Known rows, with every way that one mark hangs from another:
{J_346 {J_637 {J_545 J_170}} {J_947 J_159}}: 2.40, 2.50, 0.87, 1.35, 0.91, 3.01, -0.45, 0.47, -3.33, 1.01, 1.89, -1.44, -3.70, -1.49, 1.23, -2.02, 0.83, -2.05, 4.40, -1.92
{J_545 J_170 J_444 {J_637 J_346}}: -0.07, 0.67, 3.23, -3.63, -1.96, 0.19, 4.13, -2.95, 0.93, -1.45, -4.06, -0.51, -0.61, 2.52, -1.41, 2.16, 0.85, 2.54, 6.36, -2.06
{J_170 {J_346 J_947} {J_545 J_444 J_637}}: 1.45, -2.32, 4.54, -2.44, 0.16, -0.42, 1.40, 0.97, -1.20, -3.58, -1.17, -5.68, 3.06, 3.14, -0.31, 1.08, 1.12, 1.39, -4.42, -2.14
{J_170 J_346}: 0.85, -0.45, 0.48, -0.07, -2.11, 0.29, 3.08, -1.39, 1.48, -0.50, -0.55, 0.30, 1.37, 1.08, -3.14, 3.79, 0.24, -2.37, -1.70, -1.94
{J_170 {J_346 {J_947 J_159}}}: 0.93, 2.18, 1.66, 0.93, 1.89, 0.48, 1.35, -0.42, -0.83, -0.11, 3.16, -3.06, 1.07, -0.19, -2.48, -0.04, 1.26, -2.02, -1.46, -1.18
{J_346 J_170}: -0.56, 3.64, 2.53, -0.44, -1.40, 4.69, 2.76, -0.19, 0.43, 0.78, 0.98, -0.26, -1.51, -2.62, -1.76, 1.96, -1.95, -2.03, 3.10, -0.99
{J_947 J_346}: 0.76, 1.13, -1.19, 0.20, -2.88, 0.11, 0.33, -0.40, 1.69, -1.02, -0.11, -0.32, 0.60, -0.04, -2.77, 1.94, -1.36, -1.58, 2.34, -1.41
{J_947 J_159 J_346}: 1.61, 2.66, -1.38, 0.81, -0.50, -1.06, -0.29, -0.39, 1.12, 0.02, 2.94, -0.44, -0.22, -1.41, -3.43, 0.80, 0.39, -0.38, 2.03, -1.24
{J_545 J_170 J_637}: 1.19, 2.54, 1.68, -1.89, -2.95, 1.26, 4.69, -1.91, 0.72, -1.26, -2.16, -0.95, 0.01, 2.91, -0.11, 1.29, 1.40, -1.82, 6.07, -2.45
{J_545 {J_170 J_346} J_444}: 1.14, -0.44, 3.05, -3.11, -2.32, -1.19, 2.33, -4.23, 1.47, -0.41, -2.62, -0.32, 1.31, 3.01, -2.97, 4.10, 0.91, -0.23, 1.23, -3.62
{J_637 {J_346 J_947} {J_545 J_170 J_444}}: 1.93, -0.91, 3.68, -1.91, 1.02, 1.43, -0.53, -0.81, 0.22, -2.20, -2.55, -0.72, -0.80, -0.13, -0.43, -0.65, -0.80, 2.07, 3.11, -2.62
{J_346 {J_170 J_545} J_947}: 1.22, 0.81, 3.76, 0.25, 1.87, 3.98, -0.02, 2.06, -0.04, 1.05, 1.18, -2.98, -2.05, -2.88, 0.15, -1.80, -3.13, -1.99, -0.17, 0.19
{J_545 J_170}: 1.58, 1.72, 0.72, -0.85, -2.09, 1.37, 2.72, -3.13, 2.77, 1.37, -2.09, 0.24, -0.02, 0.76, -1.12, 0.96, -0.51, -2.46, 4.49, -2.57
{J_947 {J_346 J_637}}: -0.75, 0.37, -2.29, 1.35, -4.47, 2.10, 0.68, -0.09, -1.50, 1.10, -0.76, -0.60, -2.40, -0.40, -1.47, 2.26, -1.83, -2.69, 4.37, -0.28
{J_170 {J_346 {J_637 J_545}}}: 1.59, -2.47, -0.12, 0.62, -3.08, 2.07, 1.57, 1.27, -2.28, -1.40, -0.01, 1.83, -1.86, 0.32, -1.50, 4.54, 0.29, -1.91, -1.47, -2.08
{J_637 J_346 J_545}: 2.13, -1.96, -0.13, 0.16, -0.50, 2.04, 1.23, 1.08, 2.38, -2.13, -0.82, 3.02, -1.54, -1.91, -2.09, 1.84, -0.92, 0.91, 0.38, -1.31
{J_947 J_159}: 1.31, 3.75, -0.08, 0.72, 0.46, 1.53, 2.03, -1.51, 2.18, 1.75, 2.20, -1.04, 0.89, -2.39, -2.01, 0.34, 0.59, -0.31, 0.71, -1.80
{J_637 {J_346 {J_170 {J_545 J_444}}}}: 0.65, -2.23, 3.99, -2.13, 1.29, 1.83, 0.60, 0.01, 1.97, 1.55, -1.40, 0.33, -3.60, -3.33, -2.58, 2.12, -2.76, 3.58, 0.13, 0.32
{J_170 {J_545 {J_637 {J_346 {J_947 J_159}}}}}: 2.23, -0.87, 1.80, 0.54, 3.75, 0.11, 1.64, 2.01, -0.10, -0.43, 1.37, -2.96, -2.15, -1.00, -0.41, -3.16, 1.01, 1.54, 0.10, 1.17
{J_545 J_444 J_637}: -1.27, 3.33, 2.96, -2.87, -2.90, 2.59, 3.75, -1.39, 0.49, -2.31, -1.63, -3.89, 3.51, 1.38, -0.51, 2.60, 0.35, 2.07, 1.37, -3.32
{J_170 J_545}: 2.83, -2.06, 0.19, 0.18, -0.09, 1.11, 0.92, -0.14, 3.98, 1.34, -1.29, -0.90, 0.27, -1.36, -1.00, 0.46, -1.37, -0.51, -2.33, -1.14

Rows:
-2.88, 3.50, 6.39, -2.67, 0.25, 4.77, 3.24, 0.69, -3.09, -2.60, -0.31, -4.31, -1.41, -0.91, -0.58, 0.40, -1.50, 1.79, 4.90, -0.12	{J_545 J_444 {J_637 {J_346 J_170 J_947}}}
-0.59, 3.84, -0.19, 1.30, -1.44, 2.39, 0.25, 0.92, -3.96, 2.41, 4.16, 0.01, -6.28, -3.46, -2.58, 1.77, -1.06, -1.75, 6.18, 0.68	{J_947 J_159 {J_346 J_170 J_637}}
2.20, -2.30, 0.64, 1.97, 2.10, 0.40, 0.10, 1.17, -2.62, 2.87, 1.94, -2.88, -3.06, -0.94, -0.85, -0.73, 0.46, -1.91, -2.81, 0.54	{J_170 {J_346 J_637 {J_947 J_159}} J_545}
-2.86, 4.27, 2.88, 1.29, -1.16, 7.63, 2.24, 1.11, -4.83, 2.69, 0.81, -3.54, -3.82, -3.07, 1.10, -0.44, -3.27, -4.09, 5.16, 0.60	{J_346 J_170 J_637 J_947}
1.09, 0.00, 4.49, -2.32, 0.34, 2.65, 0.22, -0.10, 1.81, 1.32, -0.52, -2.10, -0.73, -2.65, -1.44, 1.64, -2.41, 2.21, -1.31, -1.49	{J_346 {J_170 {J_545 J_444}}}
0.18, 3.03, 3.55, -3.70, -2.98, 1.02, 3.73, -3.13, 0.46, -1.73, -2.87, -2.83, 2.09, 3.19, -0.15, 2.11, 1.01, 1.16, 4.90, -3.91	{J_545 J_170 J_444 J_637}
0.88, -4.50, 1.51, -0.90, -1.93, 0.09, 0.91, -0.71, -0.59, 2.03, -2.45, -1.73, -1.03, 0.58, -1.66, 4.13, -0.56, 1.13, -3.61, -1.23	{J_170 {J_346 J_637} {J_545 J_444}}
2.45, -1.93, 2.32, -2.76, -0.71, 0.19, 0.43, -1.75, 2.42, -1.73, -3.25, 2.24, -1.38, -0.14, -1.85, 2.30, -0.09, 3.07, 3.02, -3.01	{J_637 J_346 {J_545 J_170 J_444}}
2.45, -3.91, 2.46, -1.99, -0.49, -1.56, 0.49, -1.06, 2.89, -0.50, -1.78, -1.53, 2.21, 1.00, -2.89, 3.63, -0.24, 1.92, -5.85, -2.55	{J_170 J_346 {J_545 J_444}}
0.97, 4.24, 0.91, 0.20, -0.09, 0.62, -0.03, 0.64, -0.81, 0.17, 4.69, 0.33, -3.23, -2.83, -3.75, 1.38, -0.38, -0.93, 4.20, -0.18	{J_947 J_159 {J_346 J_170}}
3.32, -2.07, 0.60, -0.78, -0.57, 0.50, 1.12, -0.80, 2.52, -1.31, -2.21, 4.27, -3.17, -0.20, -1.94, 1.37, -0.11, -0.03, 3.89, -1.85	{J_637 J_346 {J_545 J_170}}
2.91, 1.10, 1.82, -0.84, 0.66, -1.08, 0.19, 3.04, -1.42, -1.82, 4.44, -0.60, -4.05, -0.80, -2.34, 0.64, 1.15, 1.03, 2.09, 0.34	{J_947 J_159 {J_346 {J_170 {J_545 J_637}}}}
0.69, 1.46, 2.93, -1.02, -1.57, 4.09, -0.67, -0.38, -3.32, -0.26, -2.29, -3.14, -1.13, -0.08, 1.93, -0.42, -1.16, -0.28, 3.64, -3.47	{J_346 {J_637 {J_545 J_170 J_444}} J_947}
0.09, -1.25, 5.31, -1.65, 2.77, 2.96, -0.26, 1.08, 0.18, 0.84, -0.92, -2.67, -2.88, -3.32, -1.03, -0.82, -3.23, 2.35, 0.09, 0.69	{J_637 {J_346 {J_170 {J_545 J_444}} J_947}}
-0.33, 0.24, 2.84, 1.36, 0.48, 5.91, 0.25, 2.33, -3.49, 3.18, 0.38, -3.16, -5.12, -3.37, 1.43, -1.32, -3.64, -2.66, 1.93, 1.36	{J_346 {J_170 J_545} J_637 J_947}
2.43, -1.24, 3.49, -0.86, 3.46, -1.48, -1.14, -0.24, 0.47, 0.33, 1.77, -4.70, 1.81, -0.30, -2.13, -0.26, 0.78, 2.14, -6.04, -1.77	{J_170 {J_346 {J_947 J_159}} {J_545 J_444}}
0.04, 2.29, 0.75, 1.44, 3.16, 2.10, 1.32, -0.40, 0.34, 1.54, 1.59, -1.98, -1.42, -2.94, -1.86, -2.38, -0.26, 0.06, 2.32, 0.54	{J_637 {J_346 {J_947 J_159}}}
2.50, 1.91, 2.09, 0.00, 1.64, -1.08, 1.53, -2.17, -0.64, 0.58, 1.84, -1.86, -0.69, 1.59, -2.22, -0.39, 2.04, -2.85, 2.15, -1.72	{J_545 {J_170 {J_346 {J_947 J_159}}}}
2.62, -1.12, 1.07, -0.56, -0.74, 0.06, -1.28, 1.96, 0.69, -0.29, 1.44, 0.54, -3.68, -1.84, -2.59, 1.50, -2.20, -1.16, 1.00, 0.22	{J_947 {J_346 {J_170 J_545}}}
1.42, 1.14, -0.34, 0.09, -1.74, 0.32, -2.40, 1.09, -2.70, -1.26, 2.49, -0.69, -1.80, -1.81, -1.80, 2.19, 0.31, 3.00, 0.83, -2.95	{J_947 J_159 {J_346 {J_637 {J_545 J_444}}}}
-1.44, 1.95, -0.01, 0.62, -3.78, 3.82, 1.00, 1.13, -3.71, 1.47, 1.07, 0.30, -5.63, -2.00, -1.78, 2.86, -2.65, -3.17, 6.64, 0.61	{J_947 {J_346 J_170 J_637}}
3.38, -1.89, 3.26, -3.14, -1.80, -1.30, 0.43, -1.94, 0.94, -3.35, -1.55, 1.33, 1.17, 2.61, -2.35, 4.47, 1.47, 1.17, -0.97, -4.88	{J_637 {J_545 {J_170 J_346} J_444}}
0.72, 0.73, 0.02, 0.65, -3.37, 3.44, -0.81, 3.58, -4.09, -1.56, 2.19, 1.93, -5.85, -2.42, -1.02, 3.15, -2.20, -1.93, 4.35, -0.64	{J_947 {J_346 J_170 {J_637 J_545}}}
2.27, -0.32, -0.21, 0.10, -3.02, 2.94, 1.16, -0.66, -1.06, 0.62, -1.83, 1.73, -3.40, -0.11, 0.47, 1.80, -0.51, -2.15, 4.55, -2.51	{J_346 {J_637 {J_545 J_170}}}
1.43, 2.62, 3.12, 0.85, 3.98, 3.73, -0.10, 3.10, -2.29, -1.19, 4.59, 0.42, -4.73, -4.71, -1.54, -1.25, -0.65, 0.75, 2.22, 0.24	{J_637 {J_346 J_170 {J_947 J_159}} J_545}
0.40, 0.26, 4.30, -2.33, -0.08, 3.41, 0.66, 1.06, 0.07, -2.20, 0.20, 1.82, -2.62, -3.25, -2.50, 3.28, -1.90, 3.44, 1.43, -1.86	{J_637 {J_346 J_170} {J_545 J_444}}
3.57, 0.57, 1.36, 0.35, 3.24, 0.40, -0.36, 0.34, 0.28, -0.76, 1.30, 0.93, -3.37, -1.57, -1.09, -2.17, 1.14, 0.56, 3.82, -1.12	{J_637 {J_346 {J_947 J_159}} {J_545 J_170}}
-0.35, 1.33, 5.52, -1.52, 1.68, 4.72, -0.39, 2.18, -1.99, -2.70, 0.49, -1.11, -2.08, -3.42, -0.89, 0.59, -2.47, 2.44, 1.39, -1.34	{J_637 {J_346 J_170 J_947} {J_545 J_444}}
-2.06, 2.52, 4.97, -3.20, -1.32, 3.44, 4.34, -0.07, -1.20, -1.93, -0.95, -0.98, -1.84, -0.83, -2.02, 3.29, -0.92, 3.07, 4.76, -0.63	{J_545 J_444 {J_637 {J_346 J_170}}}
0.14, 1.10, 5.56, -1.60, 1.80, 3.77, -0.83, 1.05, -0.11, 0.72, 0.17, -4.90, -0.38, -2.64, 0.08, -1.15, -3.07, 1.01, -1.18, -1.05	{J_346 {J_170 {J_545 J_444}} J_947}
-1.88, 6.05, 2.55, 1.94, 1.15, 6.31, 1.46, 1.05, -5.36, 3.66, 3.91, -3.65, -4.78, -4.47, 0.18, -1.41, -1.41, -2.71, 4.73, 0.72	{J_346 J_170 J_637 {J_947 J_159}}
4.28, -2.39, 1.14, -1.47, -1.91, -1.13, 1.23, -0.66, 0.88, -3.06, -0.55, 3.16, -0.61, 2.38, -2.48, 3.64, 1.78, -2.02, 0.17, -3.54	{J_637 {J_545 {J_170 J_346}}}
2.72, -3.50, 1.70, 0.65, 1.22, -0.03, 0.37, 0.93, 0.86, -0.37, -0.35, -2.57, 1.13, 0.73, -1.25, -0.01, -0.61, -2.45, -4.60, -0.56	{J_170 {J_346 J_947} J_545}
